Each row was made from one path, in order. Every step used is in the known rows, and no mark comes twice. Write each row's path.
Known rows:
mipizat nepepi gimuzem pubab kapan zasariv kefaret: [ 0.42  1.37 -0.29  5.44 -2.13  2.78 -2.04  0.86  1.79 -0.61 -2.00  0.25
  0.48  3.68  0.13 -0.41  1.09  1.31  0.50 -1.87]
mipizat pubab gimuzem: [ 2.35 -2.64  1.27  4.25 -0.47 -0.75  1.87 -2.85  1.40 -0.45 -2.87  4.04
 -3.17  2.86  4.35 -2.25 -4.98 -0.40 -4.86 -1.83]
mipizat nepepi gimuzem pubab kapan zasariv: [ 0.48  1.13 -0.30  3.54 -2.89  1.60 -2.74  0.48  0.96 -1.98 -1.58  1.74
  0.90  2.22  1.17 -2.74 -0.34  0.69 -0.74 -1.34]
kapan zasariv mipizat pubab gimuzem nepepi: [ 2.07 -2.87  2.02  1.74  0.36  0.77 -0.31 -0.43 -1.18 -1.86 -0.53  2.34
 -2.03  2.56 -1.45 -0.35 -2.29 -0.51 -2.73  3.94]
nepepi mipizat pubab: [ 1.02 -2.51  1.37  1.02  0.37  0.73  0.75  1.59  0.50  1.04  1.80  4.30
 -3.86  2.22  4.91 -2.23 -4.49 -1.25 -4.25 -0.24]
kapan zasariv kefaret pifaz mipizat nepepi gimuzem pubab: [-1.00  2.44  2.30  2.58 -1.71  2.93  0.92 -1.74 -0.93  1.51 -1.19  1.06
 -2.44 -3.29 -4.84  4.11  1.34  0.73  1.73  1.41]
nepepi gimuzem pubab: [-0.84  0.46  2.31  1.65 -2.28 -2.16 -3.39  0.97  1.01  0.86 -3.10  5.15
 -1.67 -1.03  0.14 -2.77  1.12  1.32 -0.79 -1.44]
gimuzem nepepi mipizat pubab kapan: [ 1.87 -2.27 -1.34  2.22  0.38  1.31 -0.37  6.00 -1.81  0.62  2.40  1.07
 -2.08  0.67  5.97 -3.88 -1.85 -2.96 -5.92  1.05]
mipizat nepepi gimuzem pubab kapan zasariv kefaret pifaz: [ 0.73  1.07 -0.38  4.77 -3.28  2.70 -1.98  0.14  0.36  0.27 -1.95  0.59
  0.20  0.24 -1.53  0.82  1.14  1.23 -0.30 -1.00]
mipizat pubab kapan zasariv kefaret: [ 4.62 -4.48 -0.39  4.07 -0.92  2.66 -0.22 -2.55 -1.99 -2.08 -1.81  0.95
 -1.45  6.44  3.06  1.63 -2.78  2.01 -3.02 -2.28]
kapan zasariv: [ 0.90 -2.18  3.30 -2.16 -2.11 -0.86 -3.88 -6.52 -3.11 -7.50 -2.95  6.09
 -2.49  2.94 -1.61  1.38 -0.92  2.04 -1.11 -0.19]
kapan zasariv mipizat: [-0.14 -2.77  3.96 -1.06 -0.59 -0.13 -4.77 -4.08 -2.45 -5.01 -1.30  5.42
 -1.61  4.05 -3.51  1.38 -1.23  2.39  0.12  2.02]
pifaz mipizat nepepi gimuzem pubab kapan: [-2.29  3.00 -0.21  5.69 -0.55  2.28  0.32  2.98  0.76  3.39  0.49  0.34
 -0.40 -1.82  3.38 -3.02 -1.16 -0.99  0.23 -1.52]
gimuzem nepepi mipizat pubab kapan zasariv kefaret: [ 3.29 -2.40 -1.30  2.57  0.28  3.11  0.74  4.30 -2.03 -0.80  2.09 -0.21
 -2.54  3.01  2.90 -0.30 -0.30 -1.43 -4.15  1.72]
zasariv kefaret pifaz: [-0.62 -1.51  3.22  1.66 -0.90 -0.41 -3.37 -4.26 -2.54 -0.76 -4.00  4.46
 -3.69 -0.71 -2.27  3.90  0.86  1.85 -1.69 -1.78]
mipizat nepepi gimuzem: [-3.56  3.43  1.83  1.51 -0.99  0.25 -3.70 -1.08  1.88 -1.36 -1.61  4.35
 -1.97  2.08  1.54 -1.88 -0.11 -0.03 -0.06 -1.46]
zasariv kapan: [-1.08  0.76  0.45  1.22  2.51 -1.78 -7.18 -3.35 -1.42 -3.06 -1.81  4.49
 -2.00  3.49 -0.41  1.30 -1.63  2.65 -0.45 -2.91]
kefaret pifaz mipizat pubab: [-0.28 -1.51  2.68  0.70 -0.29  0.48  1.90 -2.49 -3.93  3.61 -0.47  3.10
 -4.07 -6.21  1.21  1.79 -3.60 -1.04 -3.06  0.62]
pifaz mipizat pubab kapan zasariv kefaret: [ 2.75 -2.56 -0.07  4.70  0.71  3.77  2.92 -1.72 -2.50  0.91  0.25 -0.62
 -2.68  2.54  2.86  2.46 -2.81  0.95 -0.85 -1.02]
nepepi mipizat pubab kapan zasariv: [ 4.35 -4.53 -1.51  2.05 -1.30  2.50  1.42  0.84 -0.62 -2.39  2.63  2.96
 -2.35  5.12  5.01 -1.93 -4.71 -0.17 -4.69 -0.35]
pifaz mipizat: [-2.34  0.38  3.27  0.77  0.58 -0.40 -0.89 -2.85 -2.44 -0.65 -0.89  4.39
 -3.67 -1.51  1.41  0.04 -1.77  0.17 -0.30 -0.68]

Write each row's path:
[ 1.38 -3.86  3.32 -0.17  0.21  0.90 -2.30 -2.60 -2.04 -1.86 -0.39  3.60
 -1.80  4.11 -1.42  1.40 -3.42  1.32 -1.28  2.45]  kapan zasariv mipizat pubab
[-1.19  2.11  0.07  7.01 -1.02  3.13  0.73  2.04 -0.09  5.49 -0.80 -0.51
 -1.35 -3.35 -0.10  1.76  0.88  0.35  0.31 -1.49]  zasariv kefaret pifaz mipizat nepepi gimuzem pubab kapan
[ 4.63 -4.99 -0.41  2.25 -1.90  1.38 -0.82 -2.98 -2.64 -3.28 -1.31  2.29
 -0.98  4.88  4.06 -0.74 -4.02  0.99 -3.91 -1.65]  mipizat pubab kapan zasariv
[ 0.00  0.19  0.37  2.70 -0.51 -0.97  0.41  1.83  1.15 -3.07 -0.29  4.82
 -3.62  0.38  2.15 -3.80 -0.68 -1.93 -4.75  1.10]  pubab gimuzem nepepi mipizat
[ 2.07 -0.45  1.32  2.97 -0.39  2.40  4.14 -2.86 -2.90  0.33 -1.27  0.60
 -4.41 -2.79 -2.77  4.34 -0.28 -0.56 -2.20  2.84]  kapan zasariv kefaret pifaz mipizat pubab gimuzem nepepi
[ 3.62 -2.89 -1.43  1.88 -0.82  3.13  1.04  3.55 -3.46  0.10  2.20  0.20
 -2.86 -0.28  1.18  1.04 -0.10 -1.51 -5.22  2.53]  gimuzem nepepi mipizat pubab kapan zasariv kefaret pifaz
[-1.75 -0.47  3.13 -0.16 -0.93 -0.59 -0.82 -3.92 -4.16  0.34 -1.24  4.82
 -3.97 -6.09 -0.82  1.86 -1.43 -0.11 -1.63  0.30]  kefaret pifaz mipizat
[-4.79  4.65  1.90  2.33  0.50  1.56  0.02 -0.28  1.03  1.37  0.57  2.94
 -3.12 -1.53  1.68 -0.90 -0.69 -1.01  1.40 -0.34]  pifaz mipizat nepepi gimuzem
[-2.53  2.87  2.33  2.59 -1.49 -0.09 -3.17  1.41  2.21  1.12 -2.30  3.00
 -0.66 -0.45  1.25 -3.09 -0.21 -0.57 -0.51 -1.33]  mipizat nepepi gimuzem pubab
[-0.87  2.75 -0.13  5.96 -0.61  4.20  1.58  1.43  0.68  1.82  0.25 -1.12
 -0.75  0.51  0.45  0.55  0.46  0.60  2.01 -0.79]  pifaz mipizat nepepi gimuzem pubab kapan zasariv kefaret
[-3.79  3.93  2.10  3.71  0.20  2.49  0.42 -1.28  0.10  3.51 -0.76  1.96
 -4.19 -3.06 -1.90  3.62  1.61  0.26  1.46 -0.36]  zasariv kefaret pifaz mipizat nepepi gimuzem
[-1.79  0.49  0.65  6.06 -0.29  1.60 -4.57  4.74  2.35  3.01  0.25  1.22
  1.51  2.75  1.12 -3.55 -0.96  0.50  0.01 -0.16]  zasariv mipizat nepepi gimuzem pubab kapan
[-0.03  1.26 -0.05  3.12 -3.01  2.65  0.73 -0.16 -2.11  1.48  0.20  1.18
 -0.67 -5.25 -1.02  0.40 -0.88 -0.39 -0.41  0.85]  kefaret pifaz mipizat nepepi gimuzem pubab kapan zasariv
[ 0.34  1.15 -1.26  4.76 -1.99  4.38  0.46 -2.10 -1.13 -1.22  0.09  0.82
 -1.74  1.35 -1.04  3.25  1.09  1.74  0.93 -0.68]  pubab kapan zasariv kefaret pifaz mipizat nepepi gimuzem
[ 1.13 -1.05 -0.42  4.37 -3.02 -0.95 -3.30  2.14  0.70  0.13 -2.39  3.75
 -0.19  0.81  2.40 -3.85  0.89  1.72 -1.55 -2.75]  nepepi gimuzem pubab kapan
[-3.77  4.13  2.15  3.17 -0.03  1.25  0.44  1.84  1.11  3.80 -0.11  1.59
 -1.82 -3.58  1.31 -1.97 -0.98 -1.35  1.10 -0.15]  pifaz mipizat nepepi gimuzem pubab
[ 1.85 -0.91  0.53  4.98 -2.02  3.42  0.24 -0.66 -3.00  1.08 -1.47 -1.22
  0.31 -2.02 -0.92  1.95 -1.10  0.45 -1.02 -0.82]  gimuzem pubab kapan zasariv kefaret pifaz mipizat nepepi
[ 2.72 -2.90 -0.11  2.92 -0.11  2.61  2.51 -1.84 -3.15 -0.39  0.73  0.91
 -2.13  1.18  4.08  0.35 -4.33 -0.02 -1.89 -0.52]  pifaz mipizat pubab kapan zasariv
[-1.40  0.71  3.06  1.09 -1.18  1.30 -3.93  0.43  0.90 -0.86 -0.53  2.81
 -0.05  2.04 -3.73 -0.64 -0.45  0.92  1.28  2.53]  kapan zasariv mipizat nepepi gimuzem pubab
